In the rows, 100 means zero.
Known rows, with every step that occurs
sipezon/vuku/goru/pugure/totid/tokebeg: 64, 140, 68, 91, 78, 47, 140, 71, 115, 107, 77, 80, 125, 90, 120, 82, 56, 87, 101, 90, 111, 118, 73, 102
totid/pugure/goru/vuku/sipezon: 103, 91, 143, 91, 130, 134, 96, 104, 45, 87, 107, 103, 93, 81, 59, 99, 126, 106, 112, 105, 112, 94, 119, 125
vuku/sipezon: 128, 86, 113, 111, 101, 107, 89, 108, 84, 84, 115, 112, 60, 133, 127, 120, 129, 104, 88, 132, 124, 123, 107, 72
sipezon/tokebeg/totid/pugure/goru: 75, 88, 116, 114, 95, 141, 100, 122, 111, 113, 82, 108, 119, 88, 92, 83, 107, 103, 101, 65, 79, 71, 125, 124
sipezon/tokebeg/totid/pugure: 103, 86, 119, 114, 67, 134, 113, 123, 116, 117, 79, 96, 117, 86, 111, 95, 98, 100, 89, 81, 80, 71, 108, 99
sipezon/tokebeg/totid: 111, 82, 95, 129, 55, 122, 83, 114, 122, 118, 111, 92, 95, 117, 124, 92, 102, 97, 88, 101, 84, 90, 111, 81
tokebeg/sipezon/vuku/goru/pugure: 96, 102, 82, 104, 107, 48, 98, 71, 106, 57, 84, 98, 125, 76, 98, 119, 92, 98, 119, 130, 116, 121, 62, 116
vuku/sipezon/tokebeg: 97, 75, 123, 131, 87, 123, 98, 121, 80, 64, 106, 87, 60, 125, 134, 105, 161, 108, 104, 120, 129, 118, 117, 68
totid/pugure: 127, 107, 103, 91, 100, 120, 112, 113, 111, 104, 104, 112, 82, 95, 109, 120, 100, 107, 89, 97, 89, 83, 97, 88
totid/pugure/goru/vuku: 113, 111, 113, 81, 119, 135, 91, 104, 74, 106, 125, 104, 92, 75, 55, 89, 104, 111, 112, 87, 83, 77, 111, 122
dubo/totid/pugure/goru/vuku: 115, 109, 137, 79, 130, 125, 94, 118, 97, 136, 125, 94, 92, 74, 56, 80, 101, 75, 94, 77, 67, 86, 115, 119
sipezon/tokebeg: 112, 92, 89, 121, 73, 124, 93, 115, 108, 83, 124, 86, 61, 120, 130, 98, 137, 113, 99, 105, 99, 98, 105, 68
pugure/goru: 110, 102, 76, 101, 121, 117, 72, 107, 112, 100, 136, 123, 66, 123, 105, 104, 118, 113, 102, 98, 91, 99, 119, 95
tokebeg/sipezon/vuku: 109, 99, 49, 81, 118, 71, 91, 77, 111, 65, 111, 112, 82, 116, 117, 129, 96, 108, 89, 127, 102, 114, 94, 103
tokebeg/sipezon: 130, 82, 75, 100, 117, 87, 68, 102, 121, 85, 111, 128, 90, 121, 105, 136, 106, 120, 100, 119, 100, 101, 90, 83
goru/pugure/totid: 132, 127, 64, 109, 83, 84, 86, 118, 117, 124, 95, 130, 125, 104, 103, 98, 57, 92, 98, 79, 87, 92, 93, 100
sipezon/tokebeg/totid/pugure/goru/vuku: 90, 89, 129, 108, 83, 150, 93, 114, 79, 122, 104, 85, 126, 67, 54, 66, 99, 100, 113, 75, 71, 64, 120, 135
goru/vuku/sipezon/tokebeg/totid/pugure: 108, 69, 164, 117, 69, 142, 108, 115, 57, 106, 83, 72, 121, 77, 74, 83, 112, 94, 99, 105, 100, 83, 112, 111
totid/tokebeg: 114, 104, 84, 93, 99, 104, 114, 97, 126, 105, 125, 87, 68, 108, 131, 116, 96, 128, 99, 92, 103, 103, 91, 57
totid/tokebeg/sipezon/vuku/goru/pugure: 72, 103, 86, 98, 115, 44, 129, 65, 113, 59, 78, 76, 128, 62, 108, 118, 80, 122, 132, 108, 128, 121, 54, 107

Rows
72, 81, 154, 108, 117, 151, 110, 118, 33, 66, 102, 79, 88, 80, 67, 81, 159, 112, 127, 91, 116, 91, 125, 123
totid/pugure/goru/vuku/sipezon/tokebeg
65, 98, 81, 81, 114, 56, 126, 53, 123, 68, 92, 77, 90, 107, 123, 118, 106, 112, 99, 128, 121, 126, 68, 85
totid/tokebeg/sipezon/vuku/goru
142, 87, 123, 106, 88, 115, 80, 101, 57, 90, 137, 91, 70, 111, 89, 104, 122, 102, 96, 139, 113, 116, 106, 80
goru/vuku/sipezon
93, 100, 59, 80, 121, 72, 98, 94, 136, 117, 79, 121, 120, 130, 109, 120, 68, 116, 94, 77, 100, 95, 91, 78
pugure/totid/tokebeg/sipezon
106, 81, 151, 100, 112, 132, 89, 107, 60, 123, 93, 106, 124, 79, 49, 90, 90, 90, 96, 102, 94, 90, 124, 135
tokebeg/totid/pugure/goru/vuku/sipezon
102, 123, 87, 110, 79, 67, 113, 77, 104, 75, 109, 84, 96, 84, 117, 99, 94, 87, 107, 127, 109, 119, 71, 107
sipezon/vuku/goru/pugure
88, 139, 64, 97, 70, 54, 110, 79, 110, 108, 81, 105, 120, 109, 109, 82, 70, 65, 90, 114, 100, 114, 79, 115
sipezon/vuku/goru/pugure/totid
128, 108, 128, 84, 112, 108, 114, 124, 136, 135, 100, 106, 84, 95, 111, 106, 98, 77, 73, 83, 78, 95, 103, 85
dubo/totid/pugure
102, 65, 128, 138, 67, 120, 90, 118, 93, 101, 94, 92, 93, 123, 127, 98, 126, 92, 87, 117, 114, 110, 119, 82
vuku/sipezon/tokebeg/totid
75, 123, 38, 78, 124, 44, 127, 83, 115, 89, 62, 101, 146, 80, 109, 110, 37, 113, 110, 65, 106, 106, 87, 121
goru/pugure/totid/tokebeg/sipezon/vuku
88, 126, 95, 109, 80, 69, 117, 94, 129, 131, 76, 95, 136, 95, 108, 90, 68, 96, 116, 84, 107, 99, 67, 81
vuku/goru/pugure/totid/tokebeg
98, 105, 123, 84, 143, 117, 103, 125, 128, 131, 106, 116, 87, 94, 94, 99, 106, 78, 88, 69, 75, 93, 123, 106
dubo/totid/pugure/goru
90, 64, 135, 131, 83, 136, 69, 108, 55, 103, 116, 81, 106, 103, 71, 70, 131, 94, 108, 110, 103, 103, 133, 117
pugure/goru/vuku/sipezon/tokebeg/totid
101, 123, 62, 83, 89, 89, 110, 99, 131, 137, 100, 109, 90, 134, 127, 100, 69, 104, 82, 79, 96, 96, 103, 65
pugure/totid/tokebeg
101, 110, 101, 86, 130, 127, 100, 113, 106, 100, 104, 125, 88, 97, 93, 108, 110, 113, 104, 81, 89, 83, 115, 111
totid/pugure/goru
85, 121, 60, 95, 100, 35, 96, 73, 113, 90, 60, 118, 145, 104, 92, 101, 65, 71, 103, 114, 108, 113, 72, 126
tokebeg/sipezon/vuku/goru/pugure/totid
49, 115, 60, 69, 106, 40, 123, 53, 125, 99, 69, 99, 118, 132, 111, 104, 76, 86, 82, 113, 114, 116, 79, 92
pugure/totid/tokebeg/sipezon/vuku/goru
115, 88, 118, 104, 119, 122, 70, 100, 52, 85, 139, 104, 72, 112, 72, 91, 133, 104, 109, 122, 113, 114, 123, 105
pugure/goru/vuku/sipezon
